What can hang from each mark
K975: K519 K872 K956
K376: K519
K159: K750
K872: K975
K519: K750 K975
K956: K975
K750: K519 K956 K975 K987
K987: K750

Known rows, with every way that one mark hangs from another
K987[K750[K519 K956 K975[K872]]]: [ 2.27  0.46 -0.19  1.10  0.03 -1.13 -1.02  6.30  0.02 -0.20 -1.16 -0.40
  1.02  0.73 -2.84  0.92 -0.77  2.16 -1.74 -0.05  0.76  0.47 -0.22 -0.47
 -0.86]
K159[K750[K519[K975] K956]]: [-1.61 -0.65 -0.18  1.59  0.45 -0.81 -0.72  1.97 -1.09 -0.02 -0.63 -0.49
  1.18  1.06 -3.86  1.27 -0.33  0.92 -1.06  0.56 -0.80 -0.64  0.69 -0.38
  0.32]
K519[K750[K975[K872] K987]]: [ 0.15  0.56  0.06 -0.52 -0.41 -0.37 -0.22 -0.77 -0.44  0.26 -0.22 -0.69
  0.39 -0.67 -2.64  0.88 -1.89  0.19 -0.55 -0.04  0.76 -0.14 -0.98  0.14
 -1.20]
K975[K956]: [-1.21 -0.29  0.17  0.01 -0.23 -0.38 -0.05  0.98  0.08 -0.44 -0.41  0.43
  0.11 -0.02  0.28 -1.03  0.23 -0.60 -0.03 -0.14 -0.54  0.09  0.09  0.36
  0.78]
K987[K750[K956]]: [ 0.31  0.11 -0.48  0.32 -0.39 -0.60 -0.52  2.45 -0.35 -0.58  0.17 -0.07
  0.30  0.88 -0.89  1.19  1.35  0.97 -1.22  0.19  1.23  0.24 -0.62 -0.22
 -0.13]
K956[K975[K519 K872]]: [ 1.57 -1.37  0.18 -0.67  0.05 -0.57 -0.05  1.16  0.39 -0.21 -1.72  0.22
  0.21 -0.48 -1.68 -3.24 -0.62  0.00 -0.44 -0.02  0.33 -1.23 -0.27  0.06
  0.64]
K750[K519 K975[K872] K987]: [ 2.15  0.02 -0.27  0.49  0.35 -0.52 -0.39  2.95 -0.11  0.65 -0.94 -0.40
  0.81 -0.17 -2.35  0.81 -2.03  1.68 -0.74 -0.40 -0.34 -0.34 -0.15 -0.16
 -1.80]
K519[K750 K975]: [-4.16 -0.19  0.70 -0.37 -0.71 -0.24 -0.13 -3.22 -0.56  0.08 -0.24 -1.38
  0.41 -0.09 -1.58  0.05 -0.87 -1.44 -0.06  0.44 -0.44 -0.33  0.02  0.24
  0.15]
K987[K750[K975]]: [-0.53 -0.58 -0.80  0.47 -0.46 -0.96 -0.27  2.24 -0.25  0.32 -0.40 -0.58
  0.41  0.79 -0.69 -0.38  0.31  0.68 -0.71 -0.30  1.12  0.26 -0.38 -0.15
 -0.97]
K519[K975[K956]]: [-2.99 -0.89  0.37  0.08 -0.71 -0.68 -0.13 -0.14 -0.35 -0.09 -1.14 -0.48
  0.65 -0.02 -0.51 -1.14 -0.40 -1.20 -0.05  0.06 -0.30 -0.62  0.30  0.34
  0.43]
K987[K750[K956 K975[K519 K872]]]: [ 1.37 -0.23 -0.49  0.35 -0.57 -1.14 -0.87  4.90  0.54 -0.58 -1.32  0.18
  1.01  0.63 -3.23 -0.49  0.12  1.28 -1.77  0.07  1.86 -0.51 -0.75 -0.23
 -0.48]
K159[K750[K956 K975[K519] K987]]: [-0.05 -1.68 -1.57  1.10  0.49 -1.07 -0.42  1.95 -0.91 -0.22 -0.18  0.68
  1.27  1.14 -3.95  0.93  0.63  1.27 -1.28  0.00  0.24 -1.34 -0.72 -0.04
 -0.55]
K750[K519 K975[K872 K956] K987]: [ 0.88 -0.23 -0.16  0.50  0.09 -0.92 -0.40  3.91 -0.05  0.16 -1.36  0.04
  0.90 -0.17 -2.09 -0.36 -1.85  1.13 -0.74 -0.58 -0.96 -0.16 -0.13  0.17
 -1.04]
K750[K956]: [ 1.07 -0.02 -0.08  0.50  0.20 -0.15 -0.33  1.32 -0.46 -0.61 -0.05  0.09
  0.63  0.27 -0.52  1.45  0.45  0.42 -0.58  0.16  0.23  0.20 -0.28 -0.07
  0.30]
K519[K750[K987] K975[K956]]: [-5.09 -0.79  0.32 -0.80 -0.98 -0.65  0.03 -3.09 -1.05 -0.15 -0.12 -0.95
  0.54 -0.15 -1.64  0.02 -0.59 -1.56 -0.26  0.09 -0.89 -0.88 -0.45  0.64
 -0.10]
K750[K519 K987]: [-0.05 -0.36 -0.36  0.15  0.50 -0.13  0.01  0.58 -0.33  0.32  0.27 -0.14
  0.33  0.33 -0.76  0.88 -0.35  1.13 -0.41 -0.29 -1.61 -0.29  0.07  0.00
 -1.15]
K376[K519[K750 K975[K872 K956]]]: [-2.91  0.60  1.33 -1.28 -1.33 -0.47 -0.06 -0.94  0.42 -0.78 -0.49 -0.88
  0.03 -1.67 -3.41 -1.06 -1.03 -0.94 -0.41  0.41  0.25 -1.33 -0.43  0.26
 -0.21]
K376[K519[K750[K975]]]: [-2.08 -0.33  0.18 -0.27 -0.13 -0.38  0.19 -0.60 -0.09 -0.27  0.47 -1.05
  0.42 -0.79 -1.63  0.32 -0.36 -0.15 -0.20 -0.06 -1.24 -0.25 -0.55  0.12
 -1.09]
K376[K519]: [ 0.21  0.01  0.02 -0.49 -0.10  0.05  0.31  0.27  0.38 -0.40  0.70 -0.15
 -0.24 -0.81 -0.95  0.21  0.57  0.70 -0.06  0.02 -0.18 -0.94 -0.31 -0.13
 -1.03]
K159[K750[K519 K956]]: [ 0.36  0.01 -0.41  1.53  0.97 -0.50 -0.71  2.85 -0.73 -0.37  0.13  0.41
  0.61  1.03 -2.85  1.32  0.33  1.59 -1.07  0.25 -1.15  0.19  0.39 -0.37
  0.62]
K975[K519[K750] K872 K956]: [-2.41  0.55  1.01 -1.11 -0.76 -0.36 -0.23 -0.08  1.19 -0.97 -0.80  0.52
  0.02 -0.59 -2.29 -2.64 -0.69 -1.09 -0.54  0.19 -1.16 -0.36 -0.31  0.54
  1.48]
K376[K519[K750[K956 K987]]]: [-0.57  0.09 -0.07 -0.88 -0.13 -0.05  0.15 -1.42 -0.82 -0.99  1.54 -0.58
  0.29 -0.69 -2.36  2.55  0.85  0.64 -0.90  0.18 -0.70 -0.80 -1.30  0.12
 -1.29]
K872[K975[K519]]: [-1.88  0.15  0.11  0.61 -0.64 -0.09 -0.09 -0.62  0.74 -0.34  0.32  0.90
  0.74  0.95 -0.72 -0.87  0.81 -0.32  0.11 -0.07 -1.15 -1.16 -0.05  0.38
 -0.34]

Rows
[-3.20  0.52  0.60  0.55 -0.60 -0.16 -0.47 -1.40  0.02 -1.17  0.86  0.50
  1.23  1.05 -1.96  0.87  0.92 -0.67 -0.54  0.23 -1.99 -0.43 -0.50  0.54
  0.42] | K872[K975[K519[K750[K956]]]]
[ 0.91 -0.17 -1.11  0.60  0.32 -0.46 -0.33  0.64 -1.34 -0.27  0.72  0.60
  0.23  0.71 -2.97  2.23  0.89  1.35 -0.98  0.28  1.47 -0.80 -0.70 -0.19
 -0.28] | K159[K750[K956 K987]]
[-2.86  0.20  0.09  0.21 -0.71 -0.19 -0.28 -2.31 -0.48 -1.01  1.23  0.49
  1.26  1.00 -2.41  1.68  1.06 -0.27 -0.69  0.07 -1.54 -1.07 -1.06  0.62
 -0.60] | K872[K975[K519[K750[K956 K987]]]]
[-2.00 -1.93 -0.86  0.15 -0.11 -1.03  0.09  1.47 -0.07 -0.12 -0.93  0.46
  1.16  0.43 -0.94 -1.57  0.04 -0.26 -0.52 -0.59 -1.38 -1.08 -0.51  0.58
 -0.58] | K750[K975[K519 K956] K987]
[-2.21 -1.64 -0.27  0.51 -0.08 -1.00 -0.14  2.47  0.44 -0.33 -1.41  0.47
  1.21  0.43 -0.71 -2.37 -0.01 -0.66 -0.30 -0.44 -1.88 -0.41  0.02  0.52
  0.45] | K750[K975[K519 K956]]
[ 1.56 -2.06 -0.58  0.56  1.10 -0.72 -0.22  1.93 -1.66 -0.20 -0.61 -0.48
  1.18  0.61 -0.88  0.84 -0.05  1.23 -1.01 -0.33 -1.84 -0.33 -0.36 -0.02
 -0.37] | K750[K519 K956[K975] K987]
[-2.90 -1.98  0.27 -0.68  0.21 -0.52  0.19 -2.10 -0.29 -0.45 -0.64 -0.45
  0.43  0.10 -0.81 -2.91  0.06 -1.22 -0.31  0.02 -2.29 -0.54 -0.35  0.42
  1.19] | K956[K975[K519[K750]]]
[-0.76  0.56  0.55 -0.71 -0.90 -0.30 -0.55 -1.56 -1.04 -0.33 -0.37 -1.04
  0.70 -0.63 -3.75  2.23 -1.44 -0.13 -1.05  0.58  1.49 -0.98 -0.92  0.06
 -0.71] | K519[K750[K956 K987] K975[K872]]
[-1.00 -0.53 -0.63  1.00  0.14 -1.07 -0.41  3.78 -0.10  0.44 -0.63 -0.72
  0.69  1.17 -1.07 -0.37 -0.26  1.31 -0.95 -0.35 -1.08  0.52  0.18 -0.27
 -1.06] | K987[K750[K519 K975]]
[-1.16  0.18  0.72 -0.35 -1.00 -0.63 -0.40  1.06  0.17 -0.17 -1.70 -0.31
  0.38 -0.72 -1.99 -1.31 -1.36 -0.69 -0.27  0.23  1.33 -0.98  0.12  0.14
  0.34] | K519[K975[K872 K956]]
[-0.10  0.23 -0.06  0.65 -0.40 -1.39 -0.70  5.84  0.60 -0.08 -1.66 -0.16
  0.58  0.44 -2.00 -1.66 -1.00  1.24 -1.19 -0.41 -0.19  0.43  0.09 -0.09
 -0.48] | K987[K750[K519 K975[K872 K956]]]
[-0.13 -0.52  0.18  0.13 -0.41 -0.93 -0.37  3.46  0.95 -0.43 -1.93  0.67
  0.89 -0.21 -1.95 -2.50 -0.98 -0.17 -0.55 -0.28 -0.20 -0.67 -0.13  0.32
  0.41] | K750[K975[K519 K872 K956]]
[ 1.05  0.71  0.53 -0.20 -0.24 -0.43 -0.42  1.77 -0.02 -0.89 -0.12 -0.76
  0.76 -1.25 -3.60  1.57 -0.91  0.72 -1.04  0.27  0.52 -0.25 -1.01 -0.12
 -0.96] | K376[K519[K750[K956 K975[K872]]]]
[ 1.44 -0.25  0.79 -0.97 -0.01 -0.43 -0.13  0.40 -0.59 -1.23 -0.26 -0.77
  0.22 -1.41 -2.91  0.04 -0.29  0.45 -0.97  0.33  0.35 -0.74 -1.06 -0.10
  0.04] | K376[K519[K750[K956[K975[K872]]]]]
[-0.85  0.56  0.35 -1.46 -0.61 -0.02 -0.05 -1.82  0.59 -0.37  0.01  0.15
  0.03 -0.60 -3.07 -0.69 -0.77 -0.07 -0.68  0.21 -0.02 -1.19 -0.90  0.30
 -0.36] | K975[K519[K750[K987]] K872]
[-2.00 -0.93 -0.12  0.23  0.02 -0.48 -0.05 -0.40 -0.76  0.68 -0.44 -1.00
  0.92  0.34 -1.79  0.83 -0.97  0.49 -0.37 -0.09 -1.41 -1.09  0.32 -0.01
 -1.44] | K750[K519[K975] K987]
[-3.12 -0.16  0.33  0.56 -0.82 -0.48 -0.14  0.39  0.74 -0.77 -0.06  1.34
  0.86  0.89 -0.49 -1.87  1.06 -0.84  0.08 -0.26 -1.90 -1.03 -0.07  0.70
  0.48] | K872[K975[K519 K956]]
[ 2.70 -0.58  0.00  0.38  0.29 -1.13 -0.76  4.89 -0.49 -0.51 -1.32 -0.49
  0.49  0.54 -2.27 -0.73 -0.15  1.92 -1.72  0.01  0.45  0.12 -0.32 -0.48
  0.15] | K987[K750[K519 K956[K975[K872]]]]
[ 0.45 -0.63 -0.85  0.99 -0.29 -1.15 -0.66  3.63 -0.72 -0.26 -0.40 -0.43
  0.99  1.01 -1.30  1.21  0.72  1.04 -1.35 -0.10  1.29  0.49 -0.65 -0.21
 -0.65] | K987[K750[K956 K975]]
[-0.83  0.17  0.84 -0.78 -1.16 -0.54 -0.04  1.43  0.64 -0.52 -1.17 -0.44
  0.21 -1.54 -2.75 -1.17 -0.79 -0.09 -0.31  0.29  1.18 -1.92 -0.17  0.05
 -0.72] | K376[K519[K975[K872 K956]]]
[ 0.23 -0.84 -0.44 -0.33 -0.48 -0.94 -0.25  2.56  0.50 -0.18 -1.48  0.62
  0.89 -0.24 -2.43 -1.73 -0.97  0.28 -0.69 -0.41  0.08 -1.30 -0.63  0.35
 -0.64] | K750[K975[K519 K872 K956] K987]
[-0.23  0.77  0.82 -0.59 -0.34 -0.11 -0.57  0.33  0.59 -1.13 -0.43  0.24
  0.56 -0.32 -3.04 -0.10 -0.41 -0.14 -1.14  0.54 -0.49 -0.32 -0.55  0.15
  1.00] | K975[K519[K750[K956]] K872]
[-1.34  0.80  0.90 -1.06 -0.53  0.05 -0.19 -0.94  1.07 -0.55 -0.44  0.13
 -0.05 -0.57 -2.59 -1.58 -0.92 -0.56 -0.50  0.38 -0.50 -0.46 -0.33  0.21
  0.69] | K975[K519[K750] K872]
[-2.21 -0.87 -0.52  1.06 -0.11 -1.45 -0.48  4.74 -0.01 -0.03 -1.07 -0.30
  0.85  1.11 -0.73 -1.39 -0.03  0.76 -0.96 -0.59 -1.67  0.71  0.20  0.10
 -0.30] | K987[K750[K519 K975[K956]]]
[ 2.98  0.42 -0.56  1.29  0.22 -0.82 -0.88  3.83 -0.64 -0.20 -0.80  0.29
  0.71  0.20 -4.16  1.31 -0.84  1.48 -1.11  0.33  2.42 -0.19 -0.40 -0.49
  0.13] | K159[K750[K956 K975[K872]]]
[-4.04 -0.15  0.80 -0.86 -0.80 -0.18  0.27 -2.80 -0.23 -0.29  0.41 -1.50
  0.23 -0.95 -2.48  0.08 -0.28 -0.80 -0.12  0.46 -0.76 -1.30 -0.28  0.09
 -0.94] | K376[K519[K750 K975]]
[-1.15 -0.77  0.34  1.11  0.30 -0.56 -0.64  1.81 -0.70 -0.10 -0.91 -0.91
  1.47  0.57 -1.86  1.37 -0.65  0.39 -0.82  0.21 -1.54 -0.29  0.62 -0.14
 -0.18] | K750[K519[K975] K956]
[-5.01 -0.76  0.37 -1.30 -1.06 -0.60  0.38 -2.84 -0.61 -0.52  0.44 -1.09
  0.34 -1.01 -2.57  0.01  0.03 -0.99 -0.32  0.14 -1.01 -1.76 -0.78  0.51
 -1.25] | K376[K519[K750[K987] K975[K956]]]
[ 1.18 -1.69  0.01  0.99  1.28 -0.74 -0.37  2.86 -1.07 -0.38 -1.08 -0.51
  1.09  0.58 -0.37  0.01 -0.14  0.78 -0.84 -0.17 -2.14  0.26  0.25 -0.08
  0.64] | K750[K519 K956[K975]]
[ 0.21  0.44  0.66 -0.89 -0.90 -0.16  0.01  0.56  0.56 -0.10 -0.66 -0.86
  0.00 -1.49 -3.15 -0.24 -0.98  0.47 -0.29  0.42  1.89 -1.92 -0.21 -0.34
 -1.49] | K376[K519[K975[K872]]]
[-0.92  0.23  0.19 -0.56 -0.67 -0.75 -0.28  0.20 -0.43 -0.22 -0.60 -0.28
  0.49 -0.74 -2.14 -0.03 -1.64 -0.41 -0.58 -0.25  0.30 -0.08 -0.96  0.48
 -0.42] | K519[K750[K975[K872 K956] K987]]
[-3.47 -1.16 -0.57  0.75 -0.04 -1.08 -0.30  0.72 -1.11  0.32 -0.51 -0.13
  0.66  0.76 -3.47 -0.41 -0.30  0.45 -0.67  0.03 -1.14 -1.43  0.40  0.11
 -0.22] | K159[K750[K519[K975[K956]] K987]]
[-0.81 -1.37 -0.82  0.32 -0.18 -0.92 -0.02  1.40 -0.76  0.12 -0.65  0.06
  0.89  0.16 -0.28 -0.14 -0.36 -0.03 -0.29 -0.61 -0.53 -0.28 -0.56  0.40
 -0.84] | K750[K975[K956] K987]
[ 1.26 -0.18 -0.31 -0.02 -0.42 -0.82 -0.22  2.50 -0.19  0.06 -1.22  0.22
  0.54 -0.47 -1.65 -0.27 -1.34  0.44 -0.52 -0.48  1.33 -0.53 -0.68  0.20
 -0.95] | K750[K975[K872 K956] K987]
[-0.20 -1.62 -0.16 -0.96  0.27 -0.50  0.26 -1.46 -1.54 -0.99  0.77 -0.97
  0.53 -0.69 -1.96  1.12  0.78  0.30 -0.94  0.00 -0.89 -1.15 -1.43  0.16
 -0.86] | K376[K519[K750[K956[K975] K987]]]
[-0.37 -0.21 -0.86  0.73  0.72 -0.40 -0.14  0.68 -0.74  0.41  0.56  0.34
  0.06  0.79 -2.88  0.73  0.03  1.63 -0.63 -0.03 -0.94 -0.69  0.11 -0.23
 -0.69] | K159[K750[K519 K987]]
[ 1.18  0.58 -0.17  0.61 -0.23 -0.98 -0.68  4.89  0.48  0.38 -1.10 -0.56
  0.45  0.48 -2.34 -0.56 -1.19  1.82 -1.17 -0.22  0.50  0.30  0.04 -0.40
 -1.16] | K987[K750[K519 K975[K872]]]
[-1.65 -0.54 -0.40 -0.66 -0.24 -0.41  0.42 -1.41 -0.67 -0.10  0.97 -1.06
  0.40 -0.79 -2.02  1.23 -0.23  0.38 -0.38 -0.25 -0.88 -0.84 -1.16  0.18
 -2.24] | K376[K519[K750[K975 K987]]]
[-2.89 -1.49 -0.76  0.24 -0.72 -1.47 -0.29  3.38  0.50 -0.38 -1.15  0.27
  0.82  1.07 -0.94 -2.73  0.95 -0.09 -1.00 -0.41 -0.60 -0.39 -0.31  0.31
  0.10] | K987[K750[K975[K519 K956]]]
[-0.48 -0.48 -0.45  0.58 -0.13 -1.21 -0.51  3.52  0.62 -0.31 -1.60  1.14
  0.63  0.10 -3.98 -2.84 -0.62  0.34 -0.75  0.05  0.56 -1.07 -0.04  0.07
  0.88] | K159[K750[K975[K519 K872 K956]]]
[-1.70  0.29  0.40  0.76 -0.25 -1.02 -0.70  2.56 -0.06  0.03 -1.60  0.01
  0.39  0.06 -4.35 -1.37 -1.49  0.48 -0.71  0.35  0.08 -1.04  0.78 -0.15
  0.65] | K159[K750[K519[K975[K872 K956]]]]
[ 0.57  0.26 -0.33  0.80 -0.10 -1.03 -0.57  3.27 -0.10 -0.04 -1.24  0.68
  0.20 -0.13 -3.31 -1.30 -1.07  0.51 -0.61  0.01  1.72 -0.32 -0.07 -0.08
  0.60] | K159[K750[K975[K872 K956]]]
